Each row was made from one small tree. The marks that hang from a mark follow it in brackets, in alphabetical order. Every link used is in the known rows. Write each row's tree.
Known rows
vefup[gesugo]: [ -0.2  11.8   3.0 -13.3  -1.4  13.5   7.4  12.8  -2.7  -4.4  -7.1   9.1
  -2.2   5.5   8.6   1.8   8.3  -3.8   9.2  18.5   7.5  -2.3  14.4]
fimat[gobop[laba]]: [ 10.1   3.0  -1.2 -15.6  14.2  15.3  14.9  13.7 -21.4  -4.0  23.9  13.6
   3.7  -2.3  -3.1  -2.3   6.6  -5.9  21.1  -2.1  -5.6 -24.4   1.9]
gobop[fimat piru]: [  7.8  -4.7  -0.5 -16.3   2.7  17.1  -1.8   9.6 -12.9   1.3   7.6  20.9
  12.7 -10.0 -10.5 -18.6   8.4  -3.7  12.9   2.4   5.8  11.6   3.7]
fimat[gobop[laba pena]]: [ 14.2 -10.4  -6.6 -19.9  18.5  15.3  13.5  10.7 -21.6   0.0  25.6  14.5
  16.8   5.0  -3.0  -5.2   2.8  -2.3  28.4   0.2  -4.2 -23.5 -10.0]
nuvab[gesugo[damo] suzu]: [  9.0  26.5  -0.2 -14.1  -0.1   0.9   5.8  -8.6 -18.9  -9.2  12.8   1.2
  -3.9   1.1  15.7  -6.1 -19.5  -0.9   3.4  -4.9  -1.3  -9.0   8.6]
nuvab[gesugo[laba lesi vefup] gope[fimat[gobop]] nipu]: [-14.9  22.8 -12.0  -1.8 -19.4   6.3   7.4   4.2 -35.0 -21.0  42.6 -19.1
  -6.6  -4.7  16.8  -8.5 -15.2  -3.7  31.7 -14.1   8.1 -59.4   7.5]
piru[semiv]: [  7.8   7.9   2.4  -4.5   5.0  13.2  10.2   8.1   0.2 -10.4  -1.6   9.5
  -5.6  -1.4  12.3  16.4   4.5  -5.3  11.3  -5.2   6.2  -4.6  14.8]
nuvab[gesugo[damo pena]]: [  5.3  20.4  -3.6   5.7   0.5   9.1 -10.2  -7.6 -16.8  -9.1  11.9  -0.6
  -0.1   6.6   8.3  -5.8  -3.8  10.1  19.3  -8.5   7.0 -28.6  10.2]
gope[fimat nuvab[nipu suzu]]: [ -1.7  18.0 -13.8 -14.9 -23.9   8.4   8.9  29.6 -13.8  -7.9   1.4  -7.8
 -12.3  18.0  15.0  -6.1 -33.4 -20.2  -6.6  -1.6  -9.9  -8.2  15.4]
gope[nuvab[gesugo[vefup] suzu]]: [-11.2  33.5  -4.3 -12.2 -16.1   7.9   5.7  10.5 -27.6  -8.6  15.4  -8.2
  -8.9  -5.0  19.3 -11.9 -21.3 -10.2   4.7  -5.3  -6.6 -20.4  16.2]
gobop[fimat pena piru[semiv]]: [ 16.3 -21.1  -2.2 -17.9  13.5  20.6   3.3   7.4  -7.5  -0.3   9.8  21.2
  27.9  -6.5  -4.3  -8.5   1.9   3.8  27.0  -3.6   5.7  13.6  -4.1]
gope[fimat[gobop[piru[semiv]]] nuvab[gesugo]]: [  8.7   7.0  -0.5  -9.4 -10.3  22.6  26.9  13.1 -10.5 -17.1  28.6  -4.3
   7.9   0.4  11.1 -10.8  -9.2  -8.1  32.7 -16.4 -17.4  -7.3  14.6]
gope[fimat nuvab[gesugo[damo pena vefup] nipu]]: [ -5.0  22.6 -19.5   7.6 -19.8  16.9  -7.0  16.1 -26.9  -9.9  21.8 -19.8
  -0.5  18.1  14.7 -14.3 -25.2   8.0  18.0 -21.7  -0.5 -59.2  14.8]
gope[nuvab]: [ -1.3  13.0  -4.5  -8.9  -5.3  17.2   2.5  19.7  -3.8 -12.2   0.0   7.0
 -10.5   3.1   9.3   1.3   3.4 -12.6   0.5   1.4  -3.7  -9.7  13.8]
fimat[gobop[laba pena piru[semiv]]]: [ 19.3 -20.2  -1.5 -17.9  26.3  22.0  22.3   9.0 -14.1  -5.1  31.9  21.8
  32.6  -5.6  -3.5  -2.2   3.1   2.7  39.1 -10.2  -9.1 -10.9  -7.9]
gobop[fimat laba pena piru[semiv]]: [ 16.1 -28.9  -5.0 -20.3  27.1  21.5   6.6  13.5 -18.1   2.1  18.6  28.2
  36.6 -10.0  -8.1  -9.1   0.6   5.7  26.4  -9.7   0.9   3.7 -15.0]
gobop[laba pena piru[semiv]]: [ 12.5 -19.4  -4.1 -12.5  23.9  16.9  14.0   9.4  -8.4  -4.3  14.5  25.0
  29.1  -3.5   1.9   3.1   2.0   1.3  21.4 -11.1  -0.7  -3.2  -9.9]
gesugo[damo laba lesi pena vefup]: [-10.8  18.8  -3.9  13.3  -9.3  16.8 -14.7  -4.8 -22.7  -5.4  19.9 -11.3
   9.4 -16.9  18.0  -3.2  26.1  20.6  16.6 -10.0  25.0 -76.5  14.9]
gesugo[damo laba lesi pena]: [ -4.1  13.5  -2.0  10.6  -4.3  13.5 -15.6  -4.1 -14.8  -9.6  12.9  -3.9
   5.9  -9.7  15.2   0.9  21.9  15.2  12.3  -4.6  20.1 -55.7  12.2]
nuvab[gesugo[laba pena] gope[fimat] nipu semiv suzu]: [-12.9  36.8 -19.6   2.0 -22.1  -2.4 -16.3   3.3 -46.4 -28.5   8.0 -19.1
 -10.5  13.4  29.4  -3.7 -59.8  -7.8  15.0 -15.0  -6.9 -31.1  11.7]
gope[nuvab[nipu semiv]]: [ -4.3  12.0  -7.1  -8.8   0.1  15.4 -11.9  31.3 -20.1 -23.8   2.8  11.4
 -15.6  14.1  12.8  14.5 -33.4 -16.9  -3.9  -6.5 -12.3 -14.4  16.1]
gesugo[damo vefup]: [  5.7  16.3  -4.4  -6.1   1.7  17.0   4.3  -0.1 -10.8  -3.8  11.4   2.4
   2.2  -5.4  12.1  -1.5  12.8   8.3   7.7  -9.0  10.7 -40.0  11.4]
nuvab[gope suzu]: [ -4.6  27.2  -4.2 -13.8  -6.9   3.7   6.7   0.0  -7.5 -15.8   1.4   4.9
 -12.9  -6.3  14.4  -2.7 -14.5 -15.2   2.6   2.6  -3.0   7.0  10.4]
vefup[gesugo[pena]]: [ -5.6  15.0   1.0  -0.4  -7.3  15.4  -4.1  11.9  -7.0  -1.8  -7.5   2.1
   1.5   7.3   6.5  -3.5   8.4   4.0  19.6  17.4  10.2 -13.5  18.6]

Write each row's tree
[  8.3   2.3 -16.4 -23.7 -11.1   8.1  18.8   6.7 -15.1 -11.2  27.3   0.8
  14.6  11.9   2.3 -22.5 -35.5 -12.8  29.5  -1.9 -14.3   4.5  -2.5] : nuvab[gope[fimat[gobop[pena piru]]] nipu suzu]
[ -6.9  18.5  -7.8  -2.8 -15.3  11.7   2.5   5.6 -12.2 -22.6  -3.9  -0.7
 -12.8   3.1  24.3   4.8 -15.8 -15.7   2.3 -11.9  -1.9  -7.1   8.4] : nuvab[gope[fimat] semiv]
[ -9.5  11.7   8.5   5.6  -4.6  17.7  -7.4   3.4  -2.4  -3.5   8.5   1.1
   7.1  -4.6  10.8  -1.5  19.2  15.1  14.9  10.4  17.7 -31.3  17.2] : vefup[gesugo[damo lesi pena]]
[ -7.4  23.5 -17.5  -8.1  -4.6   9.8  -6.9  20.7 -35.3 -19.2  18.4  -6.2
  -7.9   7.9  14.6  -0.5 -21.7  -4.1  12.0  -8.9  -1.0 -51.4  12.3] : gope[nuvab[gesugo[laba vefup] nipu]]
[  7.8   4.6  -9.5 -18.9   5.8  13.1  30.4  16.6 -19.7 -17.8  34.5   6.8
  12.8  -3.6   4.3  -7.2 -35.5 -11.2  29.4 -18.2 -21.6  -4.9   2.7] : nuvab[gope[fimat[gobop[laba piru[semiv]]]] nipu suzu]
[-19.7  18.9  -2.9  14.2 -17.1  13.3 -14.5   2.9 -24.7  -2.2  13.3 -10.6
   3.1 -16.7  15.3  -2.9  24.0   9.4  16.9  -3.5  26.4 -63.2  17.4] : gesugo[laba lesi pena vefup]
[ 12.1 -25.4  -8.6 -23.2  20.1  17.8  -0.3  13.2 -23.2   7.5  17.9  28.5
  34.1  -5.8 -14.1 -22.1   3.2   1.9  19.2  -1.8   2.4   2.1 -19.0] : gobop[fimat laba pena piru]
[ -4.3  26.9  -7.4 -12.5 -28.1   5.4  13.3  12.9 -19.1  -8.2   5.1 -13.6
 -11.5   9.0  22.2 -14.4 -25.9 -17.8  -1.3  -4.5  -9.4  -3.7  12.7] : gope[fimat nuvab[gesugo suzu]]
[  4.5  17.9  -6.2  -2.1   2.0  18.9  -8.4   1.1 -14.3  -9.7  -1.2  -4.4
  12.5   4.5  15.1  -3.2  14.8  21.3  21.8  11.4  10.7 -47.0  15.0] : vefup[gesugo[damo laba pena]]
[  0.1  31.8   0.5   0.4  -4.6   4.9 -15.4  -8.9 -35.0 -15.3  11.2  -4.4
  -1.7   2.4  22.7  -2.9 -35.3   5.2   9.8 -12.6  -5.5 -22.5  14.9] : nuvab[gesugo[damo pena] semiv suzu]
[  0.3  30.9  -6.0 -16.2 -20.3   2.3  22.1  -4.8 -21.9 -15.5  23.2 -13.4
 -10.2   1.0  16.3 -17.8 -27.0 -15.3  24.3  -4.9 -11.6  -3.0   8.6] : nuvab[gesugo gope[fimat[gobop]] suzu]
[ 12.1  -7.8   3.2 -13.5  10.0  20.3   4.9  10.2  -7.1  -4.3   7.6  20.6
  15.0 -14.0  -4.5  -5.5   6.0   0.4  20.3  -5.8   4.1  13.4   8.0] : gobop[fimat piru[semiv]]
[  3.2  15.1  -0.1  -1.4   1.1  19.1  -4.3   3.9  -4.9  -4.7  -0.9   2.0
   8.3   6.8   9.0  -3.9  10.3  15.2  19.3  11.1   8.3 -26.7  16.5] : vefup[gesugo[damo pena]]
[ -3.7  28.2 -12.3 -17.1 -25.4   9.9  17.1  22.4 -37.2  -8.1  34.0 -21.0
  -7.7  11.7  14.0 -18.9 -41.2 -12.7  20.5  -9.7 -15.6 -35.1  17.4] : gope[fimat[gobop] nuvab[gesugo[vefup] nipu suzu]]
[ -4.5  25.8  -9.3 -10.9 -23.1   3.9  15.0   2.3  -7.1 -11.1  -1.8  -7.2
 -11.1   0.3  20.2  -9.3 -15.0 -17.0   1.2  -2.0  -1.4   3.3   8.9] : nuvab[gope[fimat] suzu]
[ -8.4  26.8 -11.8  -6.3  -9.3  13.5  -1.9  10.2 -31.2 -16.6  14.6  -9.2
  -4.9  -4.0  20.4  -5.5  -1.1  -1.6  12.1  -7.7   1.3 -48.8  12.4] : gope[nuvab[gesugo[laba vefup]]]
[ -1.9  19.2  -8.8 -17.2  -7.3   7.6   0.8  27.9 -14.6 -12.5   4.5   4.8
 -13.9  11.3   8.5   0.5 -32.6 -18.2  -5.2   3.2 -11.7  -4.1  16.4] : gope[nuvab[nipu suzu]]
[-21.0  15.9   3.3  14.9 -18.2  13.5 -10.7   5.6 -14.9   2.9  13.8  -4.7
  -1.3 -14.5   9.0  -3.7  19.4   3.9  14.3  -3.9  24.4 -42.9  18.2] : gesugo[lesi pena vefup]
[ -7.9  26.2  -7.2 -13.5  -0.8   1.6  -7.5  11.7 -23.8 -28.0   3.8   9.5
 -17.6   4.7  17.7  10.5 -50.7 -19.1  -1.7  -5.4 -11.9   2.5  12.4] : nuvab[gope nipu semiv suzu]
[ -0.6  19.6  -2.6 -13.5 -18.7   8.7  13.1  14.5 -24.2 -14.3  42.5 -15.0
  -5.8   6.8  15.5 -12.6 -35.0  -7.4  11.8 -11.3 -12.7 -32.3  13.0] : gope[fimat[gobop] nuvab[gesugo[damo lesi] nipu suzu]]
[ 11.9 -15.1   0.3 -16.0  23.3  21.5   8.4  16.6 -17.6  -1.9  16.7  27.4
  23.8 -17.9  -7.9  -6.3   4.4   1.8  19.6 -11.8  -0.1   3.2  -3.0] : gobop[fimat laba piru[semiv]]
[ -9.5  23.9  -5.6  -5.2 -10.1  13.7   1.9  12.7 -21.4 -11.3  15.0  -3.3
  -9.1  -1.5  14.0  -6.4  -5.8  -7.3   9.5  -7.9  -0.9 -28.5  13.8] : gope[nuvab[gesugo[vefup]]]
[ 12.1 -17.8  -6.1 -21.0   6.2  17.1  -3.6   6.8 -13.2   5.1   9.2  21.6
  25.5  -2.4 -10.3 -21.7   4.4   0.1  20.0   4.7   7.1  12.4  -8.3] : gobop[fimat pena piru]
[ 11.2 -18.7 -10.4 -22.3  18.6  14.8  -2.3  15.1 -25.8   7.2  12.3  20.9
  20.8   0.6  -7.5 -11.9   0.0   0.5  15.5   0.2   5.7  -8.9 -17.1] : gobop[fimat laba pena]
[-30.7  22.5  -1.6  14.6 -15.8  12.7 -27.7  22.7 -39.1 -19.7  26.2  -6.3
 -10.9  -0.4  17.1   3.8 -33.5  -3.8  11.3 -17.4   2.2 -48.9  20.7] : gope[nuvab[gesugo[lesi pena vefup] nipu semiv]]
